Every row comes from one small tree of marks. The marks that hang from a mark follow it in brackets, in the order of their numbers. Every link used is in the known rows. Which tree was each row made from?
Known rows:
k827(k655(k29 k135)): [ 23 -53  -3  -7  -6  -2  -4 -10  16  15  24  10  14  -7 -24  -2   9   9
  57 -28 -13  24  10  18 -16  14]
k655(k296 k827 k975(k145(k29))): [  0  72  70  23  -6 -64  18  55  20   0 -85 -22 -12 -51 -68 -23  33  30
  -3  36  37  39 -35 -12  -3 -54]
k296(k105(k29(k145(k135 k975)))): [ -9  -1 -14 -18  25 -11  50 -45 -21  24   5  -3  -6  -1  52   0 -10   5
 -45 -27 -20 -42  -7   6  15  17]
k975(k145(k29 k135 k296)): [  6  30  51 -15 -41  38   6   2  -8 -41  50  34  -1   9  -5 -16 -32 -27
 -26  -1  36 -25  -9 -43 -10  11]
k655(k827): [ 34 -20  55  33  32 -28  -1  23  58   4 -53 -16   8 -30 -22  -1  32   8
   9  -7 -29   5   5   5   9  -3]
k827(k655(k29(k145))): [ 18 -56   5  10  -2  -3  10 -40 -11   1  34   4  10  -3 -13  -2  11 -15
  49  -4 -15  -8  26  31  -4  16]
k145(k29(k105) k135(k655) k296 k975): [-39   4 -34 -24 -46  70 -48   5   1 -22  43  21 -19  70  51  12 -24  45
 -13   9   1  -1  -3 -32 -33  25]
k135(k655(k29 k296 k975)): [ -6  12 -17  19  -4 -38 -29  19   8  -8 -38 -24  -6   7 -57  20  14  -2
  51  14   5  35  27  31   1 -32]
k655(k29 k827): [ 29 -15  43  15  -8 -42 -14  -7  46 -11 -66  -1  17 -17 -68 -15  27  31
  55   3 -42  31  13  43  14 -27]
k135(k655): [ 16 -41   5  31  32  -2 -31  17  36 -11   6 -22   1  17 -14  47   1 -33
  29 -17 -14 -17  40  13  -1  15]
k827(k655(k296)): [ 28 -43  22   5   7 -14  10   4   9  12   3   7 -24 -24   4   1  29 -16
  29  -6  20  14  27 -17 -22  20]
k975(k145(k135(k655(k296 k827)))): [ 16  18  19  15  23 -14  17  33  10  -7   4  25   3 -33 -32   8 -29 -32
  -4  -4  32  -7  -7   5  27 -10]
k145(k29(k105) k135(k655(k827)) k975): [-37  -7 -24   7   2  37 -29  36  23   2  10  -7  -8  23   0  28 -34  62
  10   4 -23   1   4   6 -17   6]
k145(k29 k135(k655) k296(k105) k975): [-50   7 -24 -19 -40  68 -27 -11  21 -20  57  11 -23  93  72  19 -29  59
 -20 -15  -3  -8 -15 -23 -24  32]
k135(k655(k975)): [  1  -6  -4  41  35  -7 -26  34  24   2  -4 -50   4  18 -21  32  -3 -26
  17 -13 -15  -6  28  17  10   2]
k105(k29(k145(k296 k975))): [ -6  19 -25  12 -25 -21  35 -48 -43 -17   8  11  -8   8  18 -11  16 -16
 -23   2  -2 -58  10 -22  13   2]
k827(k655(k135)): [ 27 -57   7   3  23   9   5  15  24  26  32   0   8 -16   8   8  12  -9
  25 -35  -5   5   4  -9 -21  32]
k827(k655): [ 31 -55  29  15  18   5   4  -1  19  11  30  -8  -6  -4  10   1  11 -22
  27 -25 -10  -7  34  -4 -13  36]
k975(k145(k29 k135)): [  4  23  53   0 -13  26  23  19  -7 -26  45  14   3 -19 -33  -6 -43 -27
 -12  -6  28 -31   1 -26  -5   3]
k827(k655(k29(k105) k975)): [ 14 -22   8  -5   1 -11 -11 -11 -11  23  -4 -19   4  -2 -24 -25   5   9
  36  -6 -24  27  25  28  -7   7]
k655(k135 k827 k975): [  6  26  17  29  41 -31   8  71  49  40 -60 -49  32 -46 -32 -14  30  39
  -8 -14 -20  43 -55   2  10 -26]
k145(k29(k105) k135): [ -5 -18  23 -23  -2  57  -8  19 -15   0  25   2   0 -19   2  -2 -39   3
 -21  -6 -21  -4  23 -32 -25  28]
k296(k105(k29)): [ 17  -9  27 -27  19 -24  26 -37   6  18 -24  -6 -12   3  31  -1   0   2
 -31 -42 -28 -26  15  -4   1  22]
k105(k29(k145(k135 k975))): [-16  20 -44  20  -1 -14  51 -26 -55   2  18   3  -1 -21   6  -9 -13 -17
 -25  -7 -10 -59  15  -8  31   3]
k105(k29(k145(k135 k296 k975))): [-14  24 -44  11 -17  -6  41 -38 -55  -9  23  17  -4   2  27 -17  -2 -17
 -36  -3  -4 -54   8 -20  27   9]
k145(k296): [ 26  -9  32  -9 -26  21 -16 -15  16 -24   9  10  -9  26  40 -15  32 -32
 -17  -4  10  -9   6 -47 -18  23]
k29(k105 k145(k296 k975)): [ -6 -21 -31 -25  -3  18   9 -46 -42   4  20   9   3   5  76  -9  38 -14
 -40  47  24 -40 -38 -21 -29  -1]

Which tree is each row?
[ 22  17  74 -33 -46  17 -11 -14  -1 -44  18  32  -4  16  -7 -12  -3 -22
 -18  12  37 -26  -9 -45 -41   1] : k975(k145(k29(k105) k296))
[ 14 -30 -15 -10   1 -31 -44   0  11  -7 -43  14  -9   0 -42  34  15  -7
  55  16   4  31  36  28 -15 -18] : k135(k655(k29(k105) k296))
[ 14 -17  59 -46 -55  46 -46 -22   7 -38   4  17 -14  39  27  -7  22   3
 -17  10  -2  -6  10 -62 -67  26] : k145(k29(k105) k296)
[  2   1  10  26  48 -49 -20  35  49  20 -72 -34  -8  -4 -15  34  26  19
  11  -1 -10  36  -4  31  10 -17] : k135(k655(k296(k105) k827 k975))
[-26  10 -71  -9 -32  39 -35  -5  -2  -9  32  29  -9  58  46  -6 -17  24
   2   5   5  14  -6   1  10   8] : k145(k135(k655(k29(k105))) k296 k975)
[  0   7 -24  16  10 -15  47 -29 -55   0  13   7   6 -30  -2  -9 -14 -39
 -29 -12 -20 -55  25  -7  36  11] : k105(k29(k145(k135)))
[ -7 -35 -29  42  52  17  27  -4 -18   7  35 -10  28 -29  18  27 -10 -40
 -14  10  -9 -40  -7  21  34  11] : k29(k145(k135(k655(k827))))
[  2  11   9  19  24 -10 -22  18  25  -5   2 -29   3  35  -4  25  -6 -24
  -4 -13   3  -8   2  16   9   1] : k135(k655(k975(k145(k296(k105)))))
[ 12 -22   1  13  26   3   9  30  12  38  23 -30  11 -17   2  -8   9   1
  14 -30  -6  18  -9  -5 -11  20] : k827(k655(k135 k975))
[ 15 -37  -5 -30   9  20   3 -48 -44   1  11  16  13 -13  64  -4  35 -44
 -46  40  10 -35 -22 -22 -22  13] : k29(k105 k145(k296))
[ 18  24  30 -25  -5  20  23 -10  -5 -12  35  36   1   1  35 -22 -26 -34
 -49 -16  36 -17 -27 -24  12  15] : k975(k145(k135 k296(k105)))
[  3  -1   5  44  21 -40 -40  23  45  -2 -53 -37  17  16 -67  24   9  18
  53  -1 -43  30  22  61  28 -22] : k135(k655(k29 k827 k975))
[  8 -30  -9  29  12 -50 -23  -6  26 -14 -52   7   6  -9 -55  41  32   7
  60  26  -7  23  13  52  13 -31] : k135(k655(k29(k145) k296 k827))
[  3 -11  -2 -21  32 -11  48 -47 -22  24   1   0   0 -10  46   0 -11 -10
 -47 -32 -26 -40   1   3  17  21] : k296(k105(k29(k145(k135))))
[-25   2  -4 -10   7  36 -28  41 -15   7   4  -8  -9  -9 -16  19 -36  11
  -7   6  -9  21  23 -13 -20  11] : k145(k29(k105) k135(k655(k296 k975)))
[  8 -26 -23  14  34   7 -22  22  17  12 -12  10  18 -17 -23  13 -29   1
  17 -13 -38  22  23  38  36   9] : k145(k135(k655(k29(k105) k827)))
[ -3  -1 -12  31   8 -17 -36  12  17  -7 -14 -38  11  27 -54  21  -4  -7
  48  -4 -25  14  33  41  13 -16] : k135(k655(k29 k975))
[ 14  16   3 -11   6  -8   7  15 -15 -11   8  33   2 -29 -35   2 -36 -33
   1   5  35  -2   2  10  15 -16] : k975(k145(k135(k655(k29(k105) k296))))
[  8  -4   0 -33   3  51   4 -17   2   8  29  26  -4  21  88 -24 -14 -13
 -58 -28  -5   5 -16 -32  12  44] : k145(k135 k296(k105))
[-10   8 -42   4  20   6 -13  32 -18  18  -9  -2   2 -22 -19   1 -28  -9
   7   3  -6  35  19  19  25  -6] : k145(k135(k655(k29(k105) k296 k975)))
[ -9   8   0 -28 -30  17   0 -31  25  -6  14  -1 -27  63  91 -16  31  30
 -28  -5  18 -13 -33 -35 -30  12] : k145(k296(k105) k975)
[-10  -7 -42 -31 -30  14   3 -52 -47  -4  13  26  15   3  15 -26   5   6
   5  36   0  -2 -14  20   0 -16] : k655(k29(k105 k145(k135 k296 k975)))
[-45  17  -6  13 -29  55  13  27   1 -10  57 -18 -15  16  10  -3 -38  41
   2  -2   3 -23   5 -31 -23   8] : k145(k29 k135 k975)
[-15  -9 -23  16 -16  18  28 -39 -23 -18  48  -6   3  19  62  -3  33 -22
 -23  32  31 -55 -32 -23 -10  -2] : k29(k145(k296 k975))
[ -8  53  26   1  -4   1  19  52   3  10  13 -36  24 -25 -43 -14  -7   4
 -15 -10  29   4 -49 -27 -21 -26] : k655(k135 k975(k145(k29)))
[-31  20 -68 -14 -11  27  -8 -19   2   3  29  23 -21  67  85   3 -24  33
 -36 -28  -6  -8 -12  -8  23  30] : k145(k135(k655) k296(k105(k29)) k975)
[ -6  55   5  -5 -39 -46   5  11 -24   2 -60 -24 -12 -30 -62 -39  31  15
  34  35  26  56   3   4  -7 -59] : k655(k29 k296 k975)
[  5   5  -5  14  14 -58 -43  26  27   8 -90 -15   0 -10 -66  19  26  30
  46  25 -16  59  10  50   9 -40] : k135(k655(k29(k105) k296 k827 k975))
[-29  -5 -44  -2   6  38  43 -41 -33   6  63   5   5  14  94  -8   1  -9
 -51  14  21 -45 -46 -12  10  14] : k29(k145(k135 k296(k105) k975))
[   1   75   12   -8  -24  -85   14   45   16   18 -100    8   18  -68
 -105  -36   37   60   33   28   37   90  -74   26    9  -90] : k655(k29 k135 k296 k827 k975(k145))
[  5  10 -10 -35  -7  33  10 -29 -14   6  17  37  -9  20  77 -27 -18  -8
 -64 -37 -17   0  -2 -33  22  44] : k145(k135 k296(k105(k29)))
[ 11  15  13  -5  24  -5  22  18  -1  -3  19  23  -2 -23  -9  10 -38 -36
 -18 -10  38 -14  -7   2  18  -3] : k975(k145(k135(k655(k296(k105)))))
[-12  13 -22  13 -18 -53  29 -13  -6   2 -59  24   2 -50 -44 -15  38  45
  40  51  16  39 -29  40  19 -58] : k655(k29(k145(k135 k975)) k296 k827)
[-11  48   9 -30 -23 -47  14 -10 -16  18 -66 -23 -16 -19 -32 -36  25  31
  15  22  17  59 -14  17  -9 -50] : k655(k29 k296(k105) k975)
[-21  -6  -2  -3  14  51 -33  35  -9   5  20 -18   5   5 -11  20 -49   7
 -10  -6 -30   5  26  -5 -11  23] : k145(k29(k105) k135(k655(k975)))
[ -5  18  10  11   9 -26 -23  36   4  -6 -28 -20 -15  -1 -40  29   1 -15
  14  18  29  13  10   3 -15 -22] : k135(k655(k296 k975(k145(k29(k105)))))
[ -3 -13 -16 -17 -22  14  13 -60 -31 -11  26  20  21   5  10 -17   0 -13
   5  11  -9  -8  -8  24  14  -4] : k655(k29(k145(k135 k296(k105))))
